What can hang from each mark:
j_291: j_602
j_524: j_114 j_606
j_606: j_524 j_602
j_114: j_524 j_602 j_916
j_916: j_114 j_606 j_765
j_602: j_114 j_291 j_606 j_765
j_765: j_602 j_916

Each row was made from one small tree. The marks that hang from a mark follow it in brackets, in the order of their numbers. Every link used is in the known rows. Write each row's tree.
Known rows:
j_114{j_524{j_606{j_602{j_291}}} j_916{j_765}}: [ -5.4  -5.5  10.6   6.6  36.8  13.1  16.8  -1.7  27.4 -24.8 -62.4 -11.0
 -16.9   1.2  24.6   3.8 -47.2  -9.4 -17.1 -40.7  -2.6 -51.8 -11.1  12.1
  -3.8 -27.6  16.3 -15.3]
j_291{j_602{j_606}}: [-11.6 -22.9  15.8  -4.7  26.1   1.3 -11.4   8.4   5.5  -0.9 -40.5 -23.0
 -29.2   5.5 -12.5  -6.5 -54.9   8.8 -12.7 -30.8   5.7 -25.3 -16.5  20.2
 -15.3 -25.9 -19.9  33.7]
j_114{j_916{j_765}}: [ -0.9 -15.5   0.6   7.9  20.0 -15.0  10.3   8.0  24.6  -2.8 -32.7 -11.1
 -27.0 -24.8   0.5 -24.8 -42.1 -12.4  -9.3 -20.7 -14.3 -33.8  -9.5  19.1
 -26.7 -41.4  -5.4   2.2]
j_606{j_602{j_114}}: [ -9.2 -16.4  11.4   3.6  30.2  -9.5   9.1   8.6  12.5 -12.1 -39.2 -13.3
 -21.8 -15.7  -3.0 -14.3 -31.2 -12.2  -4.9 -34.6 -15.0 -26.4  -5.7   7.7
  -8.1 -32.2  -6.5  39.0]
j_765{j_602{j_606{j_524}}}: [ -3.3  -5.8  23.8  12.4  28.9   9.1  -7.7   5.4  -7.1  -8.3 -36.0 -18.9
 -17.8  13.9  27.9 -26.9 -57.0   9.3 -13.9 -37.8  30.1 -40.2 -26.0  20.1
 -14.2 -22.5 -15.4  37.1]
j_114{j_524{j_606} j_602}: [  7.3  -5.6  10.5  11.6  36.4  14.4  19.2  -0.5   9.0 -16.1 -54.0   6.0
 -17.9   2.6  20.8 -14.2 -39.2 -16.6  -5.3 -14.8  15.7 -42.4 -20.1  27.9
   9.4 -32.3 -12.3  -2.6]
j_602{j_114}: [ -7.6  -9.1  12.3   9.7  18.8  -3.4   1.4   8.6   8.2  -7.7 -33.2 -18.5
 -23.7 -21.8  -3.9 -21.4 -34.2 -16.4   2.9 -24.1  -1.6 -22.1  -3.7  12.2
 -10.3 -38.4 -14.4  32.3]
j_765{j_602}: [ -0.9 -11.1   8.4   3.1  23.6   3.7   7.9  11.1   0.1  -6.2 -36.8 -16.3
 -21.3  -2.9   9.3 -26.7 -31.3  -1.8 -12.9 -30.7   7.7 -30.3 -15.8  30.3
 -19.4 -21.8  -7.8  30.6]
j_602{j_114 j_291 j_606}: [-20.7   1.2  27.2  16.6  27.6  15.0 -11.2   6.8   1.6  -4.1 -46.8 -32.7
 -22.4  -7.7   0.2  -6.5 -48.5   3.3   1.3 -53.0   5.6 -28.2   1.6  -1.7
 -15.6 -38.1  -8.8  40.4]
j_765{j_602{j_114{j_524 j_916} j_291 j_606}}: [-16.1  -2.4  33.5   2.2  31.6  14.3   4.7   3.2  13.2 -14.2 -45.7 -45.5
 -19.0   4.9  18.4 -10.8 -64.2   2.8  11.0 -65.5  26.1 -82.8  -2.8  -2.3
  -8.5 -35.7 -12.2  23.7]
j_291{j_602{j_114 j_765{j_916}}}: [-20.9 -39.0   6.7  10.2  25.1   4.2  11.9  -9.1   6.7  -6.2 -31.7  -8.7
 -38.3  -5.7   1.7 -18.1 -65.2   3.8   4.5 -27.2  -2.7 -38.4  -7.9   6.4
 -16.6 -33.0 -17.6  32.6]
j_291{j_602}: [ -2.4 -19.0   4.7  -6.3  19.9   1.3  -9.3  11.8  11.4  -5.3 -38.9 -19.8
 -26.4 -11.0 -14.6  -6.4 -40.7  -1.4 -16.8 -18.6  -0.7 -22.7 -17.4  31.3
 -15.6 -24.5 -13.9  25.3]
j_916{j_114 j_765}: [ -8.8  -8.0  -1.8  26.4  32.6 -17.4   2.1   0.7  10.9 -17.5 -49.1 -15.2
 -32.2 -29.7   6.5 -22.5 -46.6 -14.8   8.6 -15.5  -7.1  -7.6 -29.1  21.0
 -15.6 -34.6  10.4  14.5]
j_602{j_606{j_524{j_114}}}: [ -4.6   4.2  17.0  26.5  15.5  11.1 -13.0   1.0  -0.7  -7.3 -36.9 -11.7
 -25.2   2.4  17.3 -25.1 -58.7  -2.8  -7.5 -22.2  23.3 -39.9 -31.7  24.2
  -0.9 -33.3  -8.6   7.9]
j_524{j_606{j_602{j_291}}}: [ -9.0  -7.8  10.8  10.6  32.7  24.9   8.1   5.3   8.6 -14.6 -64.8  -1.5
 -13.6   4.3   9.0   5.4 -26.7  -7.8 -31.3 -34.4  -8.2 -24.3  -7.4  20.9
  -3.4 -15.8  16.7  13.3]
j_291{j_602{j_606{j_524{j_114{j_916}}}}}: [ -7.4 -16.3  14.0   1.3  15.5   0.1  -9.9   0.4  20.1  -6.8 -34.8 -20.5
 -28.5   4.3   0.3 -16.2 -75.8  -1.7  -8.6 -18.5  14.4 -74.4 -29.6  23.1
   2.3 -32.7 -13.2  -2.6]
j_602{j_114{j_524 j_916} j_291}: [ -7.2   4.9  21.1   8.8  19.7  12.1  -2.8   5.3  24.1 -16.5 -45.2 -38.4
 -18.0 -24.4   4.0  -5.3 -47.3 -15.1   6.8 -45.2  10.6 -59.4   1.4   4.3
  -5.0 -46.8  -7.7   4.4]
j_114{j_524 j_916{j_606 j_765}}: [ -0.7  -4.2  16.4  10.5  30.6 -20.0   0.3   4.5  19.7 -29.1 -51.4 -17.6
 -25.4 -20.4  15.0 -12.8 -49.6 -20.3   5.1 -20.7  10.3 -29.9 -26.5  10.3
  -9.4 -44.2  -0.8  -3.1]
j_524{j_114{j_916} j_606}: [ -3.1 -14.8   1.9  11.4  11.0   6.2  23.1  -1.8  21.3  -4.3 -41.5   5.2
 -25.7  -0.9   5.0 -23.2 -37.3 -34.5  -6.2  -1.1  -3.4 -58.3 -12.3  32.9
  12.4 -31.3   4.8 -27.3]
j_114{j_524{j_606} j_602 j_916{j_765}}: [  4.8 -14.2   6.0   9.2  38.3  -5.4  30.2  -4.5  25.7 -15.0 -48.2   5.2
 -23.0  -4.4  24.7 -20.0 -51.2 -17.7  -0.2 -15.1   2.6 -64.7 -18.4  19.0
  -0.4 -40.5 -11.5 -20.9]
j_602{j_114{j_524 j_916{j_606}} j_291}: [-12.3   6.6  29.5  11.2  28.6  -1.0  -9.5   5.3  20.2 -32.8 -60.3 -37.6
 -19.1 -21.4   5.9   1.5 -46.7 -26.3  11.2 -40.6  14.7 -48.8  -7.2  -4.2
   2.6 -46.8   1.8  10.6]
j_291{j_602{j_114{j_916} j_606 j_765}}: [-21.8 -37.2  21.2  -2.9  30.8 -14.8   9.1  -3.9  13.5  -5.1 -37.9 -24.9
 -28.3  -0.7  -0.5 -17.0 -69.9   0.4   5.6 -43.2  -8.3 -69.6  -1.3  -1.7
 -25.8 -34.5 -24.1  31.5]
j_524{j_114 j_606{j_602{j_291 j_765}}}: [-17.3  -3.8   6.2  26.1  31.5  27.2  19.6  -9.9   0.1 -17.8 -67.6   1.2
 -18.3   9.0  27.7  -6.8 -35.5  -4.8 -23.8 -39.5 -13.1 -47.9 -21.1  25.2
  -6.5 -10.1  24.3  -3.8]
j_291{j_602{j_114}}: [-11.6 -21.9  10.4  -6.9  20.3  -4.8  -5.9  10.6  10.4  -9.4 -32.0 -25.4
 -28.7 -14.4 -14.1  -7.6 -47.4  -8.6   0.4 -23.3  -3.4 -30.0 -12.2  16.8
  -9.0 -31.9 -20.4  37.5]

Which tree is each row?
[-11.8 -22.3  11.7   4.3  33.1   1.1  19.2   1.3  10.7 -16.4 -45.7   3.6
 -20.1   0.2   7.4  -9.6 -31.0 -24.0  -9.4 -23.2 -10.9 -28.4  -5.1  11.4
   7.9 -24.1   0.0  24.9] : j_524{j_606{j_602{j_114}}}
[ -8.9   4.8  12.8  29.0  41.8 -22.9  -9.3  -3.0   7.2 -43.8 -68.1 -22.0
 -30.1 -26.3  20.4 -10.5 -54.1 -23.4  21.6 -16.0  16.5  -0.9 -45.6  13.0
   1.2 -37.0  15.4   8.5] : j_916{j_114{j_524} j_606 j_765}
[ -5.8  -5.5  22.5  30.1  28.9   7.1  -9.8  -4.7  -9.8 -11.1 -44.0 -10.4
 -18.4   3.7  33.2 -28.2 -59.6   8.9 -15.3 -41.2  18.0 -29.8 -22.4  12.6
 -28.1 -28.3 -16.4  28.8] : j_602{j_606{j_524} j_765}
[-17.0  -0.5  21.1  27.3  31.5  20.3  -7.1  -1.4  -6.8  -4.4 -58.5 -25.5
 -19.0  -0.4  17.4 -12.0 -47.8  17.4 -15.0 -60.6   1.7 -29.7  -7.4   8.8
 -40.1 -26.4  -1.9  30.3] : j_602{j_291 j_606 j_765}
[ -9.8  -4.4  21.8  22.5  41.4  -2.6  -5.0  -4.3  11.1 -34.6 -74.8 -14.6
  -9.0 -10.4  26.6  -2.6 -49.4  -6.8 -31.0 -48.3  -4.6 -48.9 -20.5   3.1
 -20.8 -25.4  20.0  18.2] : j_114{j_916{j_606{j_524 j_602{j_291 j_765}}}}
[-12.9   4.9  20.6  34.4  49.8   5.4 -11.8  -6.0   6.3 -19.6 -71.4 -22.3
 -18.7 -11.4  14.5  -8.0 -68.1   3.4  -3.3 -39.0  13.2 -50.3 -30.2   9.7
  -5.0 -34.6   4.4  26.7] : j_916{j_114{j_602{j_291 j_606{j_524}}}}
[-18.0   0.1  17.0  26.8  25.5  13.6  -2.9  -1.8  -1.8 -11.6 -49.5 -29.4
 -18.8 -21.2  14.1 -14.0 -39.6  -0.4  -2.7 -52.8  -6.1 -31.7  -2.3   5.3
 -30.7 -31.4  -2.3  32.7] : j_602{j_114 j_291 j_765}
[-14.3 -25.3  16.4   5.3  32.0   0.8  -4.6  -1.8  -4.6  -4.0 -46.0 -18.3
 -27.1   6.7   3.3 -13.9 -59.8  15.7 -11.7 -42.8   1.1 -33.8 -19.1  17.1
 -34.2 -20.4 -19.0  36.2] : j_291{j_602{j_606 j_765}}
[ -6.2  -2.0  10.2  35.3  54.7 -35.1  -1.3  -5.4   5.8 -39.0 -67.8  -6.6
 -25.9 -27.7  21.8 -18.1 -61.4 -19.3   7.4  -9.3   5.5 -20.6 -53.3  11.4
  -0.5 -38.6  11.7  21.0] : j_916{j_114{j_602} j_606{j_524} j_765}
[ -5.7   2.7  14.6  27.6  35.2  17.9  -9.1  -1.7   0.2 -22.6 -59.7 -18.1
  -9.9  -9.1  30.6  -8.1 -44.6  13.1 -35.5 -55.6  -1.1 -35.1 -19.7  15.3
 -28.9 -17.3   8.6  29.4] : j_606{j_524 j_602{j_291 j_765}}
[ -8.0  -3.3  12.1  34.7  15.4   4.1  -5.4  -5.8   3.9 -21.9 -46.9   5.3
 -34.1  -2.9  17.1 -21.9 -59.2 -16.1  -4.4  -0.3  24.9 -22.2 -38.6  18.1
  16.9 -39.4   8.8  -0.2] : j_765{j_916{j_606{j_524{j_114}}}}
[-15.4   6.7  28.1  19.8  38.2  -2.2 -19.1   5.4   4.9 -35.8 -65.4 -25.7
 -13.2 -13.7  14.6   6.7 -42.8 -12.3 -13.4 -42.4   6.1 -22.3 -21.1  -4.8
   1.6 -30.3  14.0  44.3] : j_916{j_606{j_524 j_602{j_114 j_291}}}
[-15.0  -1.8  21.9   9.7  31.2  22.8  -3.7   8.6  -6.5  -3.5 -52.3 -33.0
 -18.4  10.8  13.0  -9.9 -45.9  17.0 -13.8 -57.3  14.3 -39.2 -12.4  15.7
 -25.6 -20.2  -1.7  37.2] : j_765{j_602{j_291 j_606}}
[ -4.7   2.3   3.6  26.1  32.8 -10.2  -1.9  -2.3  12.8 -29.6 -52.9 -21.4
 -29.5 -27.6  19.3 -17.8 -54.6 -15.3  18.2 -22.0  13.6 -15.0 -35.8  21.3
  -6.1 -35.8   5.4   3.1] : j_916{j_114{j_524} j_765}
[ -9.8  -1.1  19.8  16.0  40.3  16.0  -0.3   7.3   2.1   0.4 -58.1 -18.7
 -20.5  -2.3  -0.3  -6.7 -45.2  14.1 -12.7 -49.5  -2.0 -45.4  -8.1  11.3
 -23.5 -34.7  -9.8  31.3] : j_114{j_602{j_291 j_606}}
[-14.1   5.9  21.4  34.5  21.0  17.7  -5.4 -10.1   6.3 -10.6 -52.5 -23.1
 -17.2  -1.3  29.4 -21.1 -68.8   4.4 -11.7 -47.4  10.1 -79.3 -19.5  12.2
 -19.5 -32.6   3.0  -4.2] : j_602{j_291 j_606{j_524{j_114{j_916}}} j_765}
[ -1.0  -1.7   2.3  24.9  49.6 -17.2  11.0  -4.1  14.4 -26.4 -57.7 -15.7
 -29.6 -27.9  18.8 -19.9 -56.2 -11.2  19.4 -22.2   3.9 -36.2 -38.9  19.1
  -7.9 -40.1  -0.7   6.6] : j_916{j_114{j_524 j_602} j_765}
[-16.8  -8.2  11.6  26.2  37.9  36.6  18.0 -15.1   8.3 -27.7 -69.0  -7.4
 -28.8  13.2  33.1  -5.4 -64.2 -10.0   7.5 -27.1  34.6 -45.8 -26.9  20.0
  21.9 -20.7  22.3  -4.8] : j_765{j_602{j_291} j_916{j_114{j_524{j_606}}}}
[ -6.2  -7.3   9.5  14.9  17.6 -15.0   6.5   4.0  18.3 -16.3 -50.4  -8.5
 -27.9 -15.6  -4.9 -20.0 -37.7 -31.5   1.4  -7.4  -5.2 -44.5 -22.7  21.9
   3.0 -38.7   8.3  -9.8] : j_524{j_114{j_916{j_606}}}
[-13.9  -0.9  22.4  44.2  30.4  20.4 -11.0 -10.9  -7.0 -26.9 -64.8  -6.8
 -23.6  -4.7  31.9  -9.8 -60.7   3.4 -20.3 -34.8  18.5 -17.3 -24.2   4.0
 -16.1 -33.6  12.1  19.4] : j_602{j_291 j_765{j_916{j_606{j_524}}}}
[-14.5   2.7  32.2   9.1  26.2  14.5  -6.1   2.6  19.9 -12.1 -46.8 -39.9
 -19.2  -8.0   7.1  -5.2 -60.5  -5.2  10.7 -55.4  16.8 -65.4   4.7  -6.8
  -6.8 -46.3 -12.2  13.2] : j_602{j_114{j_524 j_916} j_291 j_606}
[ -9.0   2.9  21.5  15.4  35.2  -5.2  -8.0   5.3   7.9 -28.8 -55.1 -28.7
 -17.2  -7.5  29.7 -11.5 -56.8  -2.3 -17.3 -38.0  13.8 -46.5 -31.7  11.0
 -18.0 -28.5  15.7  16.4] : j_114{j_916{j_606{j_524} j_765{j_602{j_291}}}}
[-10.0   4.2  19.3  17.0  30.3  11.3 -12.3   6.4  10.0 -22.5 -48.9 -25.0
 -13.6 -13.5  12.8  -1.2 -44.4  -3.8 -19.2 -48.1   0.9 -36.2 -10.9   4.6
  -6.7 -29.9   3.5  38.0] : j_606{j_524 j_602{j_114 j_291}}
[ -4.0  -6.8  16.5   3.6  31.6  -1.2   5.0   5.7  13.6 -22.8 -42.6 -19.1
 -19.4 -15.5   9.0  -8.7 -38.5 -11.7   4.3 -39.5   5.5 -34.8 -11.3   6.7
  -0.5 -33.0 -11.4  28.8] : j_606{j_602{j_114{j_524}}}
[-14.5   0.4  30.1  10.8  32.5  -4.3  -6.9   5.0   9.5 -30.2 -53.6 -36.3
 -13.9 -10.0  20.6  -9.3 -53.6 -16.7  -4.3 -39.5  18.9 -62.4 -17.5   1.2
  -1.3 -34.1   7.1  28.5] : j_765{j_602{j_114{j_916{j_606{j_524}}} j_291}}
[ -2.9 -23.1  15.1   4.2  37.4 -12.1  17.5   4.3  19.7   4.8 -45.2  -6.0
 -22.8  -5.5  -6.0 -23.5 -49.8  -4.3  -5.5 -31.0 -11.9 -67.1  -2.1  11.0
 -18.3 -44.1 -19.8  14.9] : j_114{j_602{j_606} j_916}
[  2.5 -10.5   8.9   9.1  23.1   1.9  17.2  -1.9  23.6 -17.1 -42.8  -2.4
 -25.1  -3.2  23.6 -17.0 -47.7 -22.6  -3.4 -15.3   9.4 -43.0 -14.8  20.4
  -0.3 -38.1  -3.3 -22.3] : j_114{j_524{j_606} j_916{j_765}}
[-14.1  -4.6   9.0  29.5  41.4 -30.4  -4.1  -1.8   5.9 -32.9 -64.1 -13.3
 -32.0 -28.1   8.5 -15.1 -46.2 -23.4  13.3  -9.2  -3.6   5.8 -38.8  13.5
  -6.8 -35.1  20.0  19.7] : j_916{j_114 j_606 j_765}
[ -3.4   2.0  13.9  26.9  43.4  30.8  17.1  -9.6  -1.4 -20.5 -70.9  -5.5
 -13.6   2.9  38.5  -7.6 -43.5   0.5 -11.8 -44.0  10.6 -55.6 -19.5  19.7
 -11.6 -24.9  -1.1  -0.7] : j_114{j_524{j_606} j_602{j_291 j_765}}
[ -6.3 -13.5  22.5   3.2  24.6   5.1 -23.8   5.3   4.5  -9.1 -39.5 -20.9
 -24.0   7.4   3.9  -8.7 -66.9   9.8 -18.4 -27.8  22.8 -31.2 -26.4  20.2
  -9.8 -26.5 -21.5  31.1] : j_291{j_602{j_606{j_524}}}
[-17.3  -9.1  19.9  16.4  28.3  40.9  20.1  -9.0   3.8 -20.2 -46.9 -11.8
 -27.3  17.9  33.3  -6.7 -59.6  -6.0   5.4 -38.1  34.0 -50.4 -10.1   7.8
  16.3 -29.8   1.6   9.5] : j_765{j_602{j_114{j_524{j_606}} j_291} j_916}
[-12.7 -21.3  12.3  30.7  30.0  -1.5   8.9  -8.7  -2.6 -18.1 -55.2   6.4
 -32.4  -6.0  16.2 -21.7 -48.1  -6.8  -5.1 -21.5   2.5  -6.9 -18.9   7.5
 -18.3 -34.8   3.6  20.5] : j_602{j_765{j_916{j_606}}}
[ -1.5   3.5  15.2  25.6  28.1 -16.3 -18.4   5.1  -0.7 -28.6 -47.3 -11.4
 -23.0 -17.5  23.3 -16.7 -48.5 -10.3 -11.4 -13.4  14.0   3.3 -37.9  14.6
 -12.9 -35.7   3.0  22.0] : j_916{j_606{j_524} j_765}
